Each row was made from one walk, in order. Every step used is in the known rows, and no mark comes twice. Write each row's walk.
Known rows
A > G > F > C > S: [ 2.18  0.29 -0.60  0.80  1.52 -0.07 -0.44  2.57 -1.22  3.88  0.50  3.47
 -1.90 -0.68  0.64 -3.95  0.50 -0.52 -0.16 -2.90 -1.14]
F > C > S: [ 0.69 -1.18  1.82 -1.46 -0.13 -0.55 -0.98  3.41 -0.69  2.25  0.17  3.11
 -3.09 -0.19  0.01 -1.68  3.32  0.13  1.83 -1.67 -0.87]
A > G > M: [ 1.67  1.66 -0.88 -1.17  1.94 -3.88  0.11  0.17  1.05  1.96 -2.45  2.53
  0.92  0.36  0.02 -1.78 -0.09 -1.69 -1.00 -2.87  0.51]
M > C > S > H: [-1.72 -1.89  2.76 -0.74 -1.15 -1.35  2.39  1.19 -1.64  1.59  0.48  1.57
 -1.98 -1.14  3.94 -1.21  2.46  1.73  2.77 -2.79  1.00]
M > C > S: [-0.27 -0.70  2.93 -0.96  0.17 -0.84 -0.03  2.04 -1.34  2.38  0.89  1.14
 -1.38 -1.40  2.56 -0.70  2.63  0.88  1.56 -2.06  1.12]
A > G > V > C > S: [ 1.60 -0.13 -0.63  0.49  0.64  0.75 -1.17  0.22 -1.03  2.33 -0.86  0.97
  0.87  1.60 -1.49 -1.99 -1.82 -0.97 -1.80 -1.05  2.41]
G > S > H: [-0.71 -1.47  1.41  1.03 -0.53 -4.42  2.40 -0.29 -0.20 -0.12 -0.09  1.56
 -1.03  0.93  2.73 -1.46  1.76  0.67  4.01 -2.59  0.29]
H > V > C > S > G > M: [ 1.09 -2.66 -0.98 -2.85  1.42  1.41 -3.57  0.29 -1.48 -0.13 -2.89 -0.29
  2.60  0.92 -2.18 -0.61 -1.26  1.67  2.21 -4.14 -0.38]
M > C > S > G > F: [ 0.44 -1.72  2.84  1.51  0.41  1.03 -1.63  0.80 -1.02  1.74  0.43  0.16
 -0.52 -1.50  2.85 -1.76  0.34  2.84  1.67 -4.39 -0.54]
M > C > S > H > V: [-1.85 -2.43  1.88 -1.06 -0.55  0.15  1.73  0.57 -3.21  0.80 -0.23  1.17
 -1.52 -0.21  2.89 -0.86  1.66  2.53  5.38 -3.25  0.70]
G > F > C > S > H: [ 0.21 -1.68  1.65 -0.35 -0.31  0.46  1.78  1.97 -0.95  1.26  0.04  3.28
 -3.19 -1.12  1.63 -3.71  1.75  1.40  2.87 -3.85 -1.70]
A > C > S: [ 0.60 -1.12  1.55 -0.84  0.44 -0.97 -0.21  2.45 -1.17  3.34  0.02  2.22
 -1.69 -0.52  1.22 -0.81  3.66  1.38  3.01 -1.90  1.61]
S > G > V: [ 0.38 -1.42  2.99  2.13 -0.90 -0.18 -2.58 -1.26  1.53 -0.92 -2.70  0.57
 -0.66  2.81 -1.18 -0.77 -0.21  1.74  1.88 -2.46  0.37]
G > F > C > A: [ 3.03  0.36  2.77  0.15 -0.40  2.15 -0.63  2.26  1.67 -0.94  1.12  2.75
 -1.61 -0.59 -1.07 -0.73  1.76 -0.71  0.24 -3.56 -2.68]
A > G > F > C > S > H > V: [ 0.60 -1.31 -1.71  0.64  0.93  0.88  1.36  1.03 -2.95  2.28 -0.48  3.44
 -1.93  0.47  0.91 -4.23 -0.48  1.17  3.71 -4.14 -1.56]
M > C > S > G > V > H: [-1.26 -1.34  2.27  2.51 -0.88  1.65 -2.87 -1.09 -2.06  0.49 -1.47  0.95
 -3.07  0.32  2.66 -1.65  0.66  1.28  2.96 -1.68  0.09]
G > S > C > F: [ 1.73  1.28  2.26  1.10  1.00 -4.00  1.02  1.39  0.56  0.45  2.23  0.96
 -0.85  1.96 -0.03  1.53  0.51  0.56  0.91 -2.34 -0.48]
M > C > F: [ 0.37  1.45  4.43 -1.26 -0.42 -1.94 -0.25  1.53  0.91  1.35  1.69  1.10
 -1.66  0.28  1.78  1.97  1.42  0.54  0.92 -1.62  0.26]
H > V: [ 0.17 -1.04  1.84 -1.46  0.87 -0.32 -1.30 -0.08  0.01  0.02 -1.20  1.08
  0.25  1.70 -1.33 -0.78  1.24  0.67  4.37 -2.33  0.11]
H > V > C: [ 0.86 -1.68  1.56 -3.05  1.21  1.53 -2.76  0.12  0.60 -0.50 -0.78  0.25
  2.03  1.68 -2.38  0.00 -0.33  0.74  2.66 -2.37  0.92]
H > V > C > A: [ 1.92 -1.48  1.26 -2.15 -0.27  3.09 -1.84  0.21  0.62 -1.64  0.35 -0.05
  2.46  1.59 -3.29  1.49 -0.20 -0.66  1.33 -2.58 -0.07]
H > V > C > S: [ 0.53 -2.26  0.36 -2.86  1.08  2.04 -2.03  0.92 -1.72  1.17 -0.23  0.01
  1.43  0.79 -2.01 -0.93  0.10  0.63  2.85 -2.07  0.85]
S > H: [-1.25 -1.73  2.55 -0.76 -0.92 -2.28  1.92 -0.38  1.25  0.21 -1.06  1.78
 -0.98  0.84  1.21 -1.58  1.60  0.77  2.76 -2.60  0.55]

Write each row's walk
[ 0.53 -0.51 -1.03  2.69 -0.85 -1.88  2.68 -0.40 -2.84 -0.35  1.45  1.49
  0.28  1.22  3.57  0.74 -0.08  0.28  3.07 -3.50  0.08]  M > C > A > G > S > H > V
[-0.47 -2.70  1.43  0.86 -0.48 -0.98 -1.72  0.63 -0.46  2.23 -0.72  0.24
 -0.63  0.97  0.14 -1.59  1.09  1.31  2.28 -2.55 -0.28]  C > S > G
[-0.91 -1.25  0.67 -2.64  0.60 -0.79  2.05  0.68 -3.21 -0.13 -2.13  1.54
 -0.86 -1.24  2.77 -0.83  1.36  2.02  4.47 -4.31  0.18]  G > M > C > S > H > V
[ 2.76  1.69 -1.06 -0.24  0.42 -2.22  0.95  0.37  0.95  0.79 -1.18  2.15
  1.36  0.19 -0.89 -0.29  0.02 -3.09 -2.38 -3.02 -0.56]  C > A > G > M
[-1.00 -2.82  0.40 -0.85 -0.14 -0.05  1.61  1.03 -2.89  1.90 -0.95  2.15
 -1.64  0.63  1.57 -1.07  2.69  2.98  6.69 -3.04  1.25]  A > C > S > H > V
[ 1.63  2.03  0.53 -1.46  1.86 -3.38 -0.07  0.90  0.40  1.75 -1.59  2.67
  0.67 -0.83  2.46 -0.50  0.39 -0.57 -1.44 -3.35  1.15]  A > G > M > C
[ 2.95  1.11  0.66  3.33 -0.24  0.57  0.89 -0.27  1.23 -0.59 -0.35  1.93
  0.21  2.68 -2.86  0.40 -1.37 -1.08 -3.05 -2.64  0.71]  S > C > A > G > V
[ 1.91 -1.21 -1.33  0.38  0.13  3.10  1.04 -1.48 -0.12 -0.67  0.43  0.67
  3.11  1.23 -1.24 -1.38 -3.36 -0.36  0.51 -4.52 -0.51]  S > H > V > C > A > G > F
[-0.66 -2.71  1.36 -2.79 -0.08  0.95 -0.36 -0.82  0.35 -1.25 -1.22  0.76
  1.54  1.87 -0.98 -0.60 -0.60  1.56  3.78 -3.04  0.87]  S > H > V > C
[-0.26  0.54  2.30  0.84  0.03  0.46 -1.54 -1.95  0.62 -0.87 -2.12  2.01
 -2.56  1.46 -0.17 -2.33  0.94 -1.26  2.90 -0.66  0.26]  G > V > H
[ 0.64 -0.02 -0.07  3.10 -1.50 -3.45  3.36  0.08 -1.30  0.52  2.03  1.89
 -0.24  0.20  4.60  0.50  0.65 -0.55  0.47 -3.04  0.39]  M > C > A > G > S > H
[ 1.93 -0.49  2.71  0.43 -0.38  0.31  0.73  1.14  2.10 -0.99  0.86  1.46
  0.25  0.87 -2.18  1.24  1.28 -0.41 -1.14 -3.25 -0.49]  S > C > A
[ 2.42  0.44  0.14  1.76  0.15 -0.75  0.97  0.82  1.53  0.92  1.02  2.16
  1.02  1.59 -1.75  0.47 -0.40 -1.45 -3.01 -3.02  0.06]  S > C > A > G
[ 2.85  1.17  0.13  2.22  0.37  0.35  0.89 -0.10  1.03  1.44  1.08  1.37
  1.13  0.05 -0.48 -1.73 -0.88 -2.19 -1.46 -3.26 -0.84]  C > A > G > F
[ 2.52  0.96  0.46  0.63  1.62 -0.60 -1.19  1.61  1.15  2.27 -0.08  3.81
 -1.21  0.23  0.26 -3.16  0.12 -0.34 -0.31 -3.20 -1.12]  A > G > F > C
[ 1.46 -0.97 -1.69  1.64 -1.12 -1.98  2.13 -0.44 -0.06  0.11  1.69  1.16
  2.14  1.40  1.08  0.01 -1.27 -1.60 -0.86 -2.63  0.56]  V > C > A > G > S > H
[ 0.22 -2.76  1.54  0.21 -0.88 -0.31 -2.86  2.56 -0.40  2.02 -0.68  2.30
 -2.60  0.83 -0.08 -1.39  2.25  1.65  2.04 -2.67 -1.63]  F > C > S > G
[ 3.52  0.15 -1.14  0.02  1.24  3.65 -1.41 -0.61  0.23  0.15  0.78  0.35
  3.71  1.07 -2.51 -0.78 -3.02 -1.34 -0.56 -3.81 -0.47]  H > V > C > A > G > F
[-0.72 -1.09  2.12  2.44 -0.60  0.75 -3.32 -2.70  0.92 -1.06 -2.92  1.20
 -2.12  2.54 -0.18 -2.00 -0.20  0.29  3.13 -1.69 -0.57]  S > G > V > H
[ 1.12  1.15  3.05 -2.89  1.34 -2.32 -0.43  1.19  0.80 -0.21 -1.64  2.08
 -0.10 -1.51  2.04  0.29  1.97  0.54  0.51 -3.32  0.60]  G > M > C
[ 2.28 -0.51 -1.22 -0.85  0.29  2.01 -1.59 -0.05  0.09  0.35  0.51  0.58
  3.20  2.24 -2.97  0.65 -1.83 -1.67 -0.50 -2.31  0.37]  H > V > C > A > G
[ 3.43  1.14 -1.37 -2.01  0.77 -0.42 -0.53  0.57  1.52  0.20 -0.84  1.44
  3.27  0.26 -1.96  0.44 -1.47 -2.86 -4.04 -2.94  0.19]  V > C > A > G > M
[ 0.82  0.48  1.93 -2.64  1.19 -1.85  0.32  2.12 -1.47  1.41 -1.09  1.69
 -0.86 -2.35  2.41 -0.65  2.42  0.41  0.78 -3.14  0.59]  G > M > C > S
[ 2.02  1.49 -0.22  2.51 -1.16  1.63 -1.58 -0.07  0.06 -0.19 -0.70  4.10
 -3.55  1.90 -0.96 -1.31  0.47 -3.30 -0.44 -0.64 -1.74]  F > C > A > G > V > H
[ 1.19  1.01  3.45 -0.55  0.46 -1.89  0.48  1.32  2.11  0.75  1.14  1.36
 -0.90  1.99 -1.63  1.42  0.35  0.60 -0.17 -2.38 -0.38]  S > C > F
[ 1.93  1.49 -0.23  3.69 -0.12  1.49 -0.01 -1.51  0.65 -0.69 -0.56  2.48
 -1.17  2.38 -1.71 -0.80 -1.33 -2.52 -1.79 -1.77 -0.28]  S > C > A > G > V > H
[ 0.67 -2.08  2.04  1.68 -1.16  1.07 -3.00  1.54 -0.62  0.42 -2.06  2.23
 -3.41  1.92 -1.02 -1.44  1.25  1.96  1.86 -2.14 -1.07]  F > C > S > G > V
[ 1.76  1.21  3.42 -1.15 -0.54  0.80 -1.60 -0.06  1.88 -0.61 -0.17  0.18
  0.00  2.78 -2.65  1.44 -1.41 -0.22 -0.62 -0.70  0.98]  G > V > C > F
[ 1.16 -2.14  0.01 -2.52  0.77 -0.12 -2.85  0.85  0.14  0.70 -2.25  0.11
  2.06 -0.07 -1.15 -0.83 -0.59  0.83 -0.51 -3.62 -0.10]  V > C > S > G > M
[-0.90 -2.26  1.43 -0.53 -0.78 -1.57  2.23  1.67 -1.31  2.70 -0.40  2.57
 -2.29 -0.35  2.71 -1.39  3.39  2.21  4.12 -2.64  1.57]  A > C > S > H
[ 1.16 -1.09  1.84 -0.92  0.01  1.88 -1.46  0.41 -0.48  0.45 -0.89  0.24
  0.07  0.98 -1.85 -1.26 -0.17  0.09  0.14 -1.27  1.97]  G > V > C > S
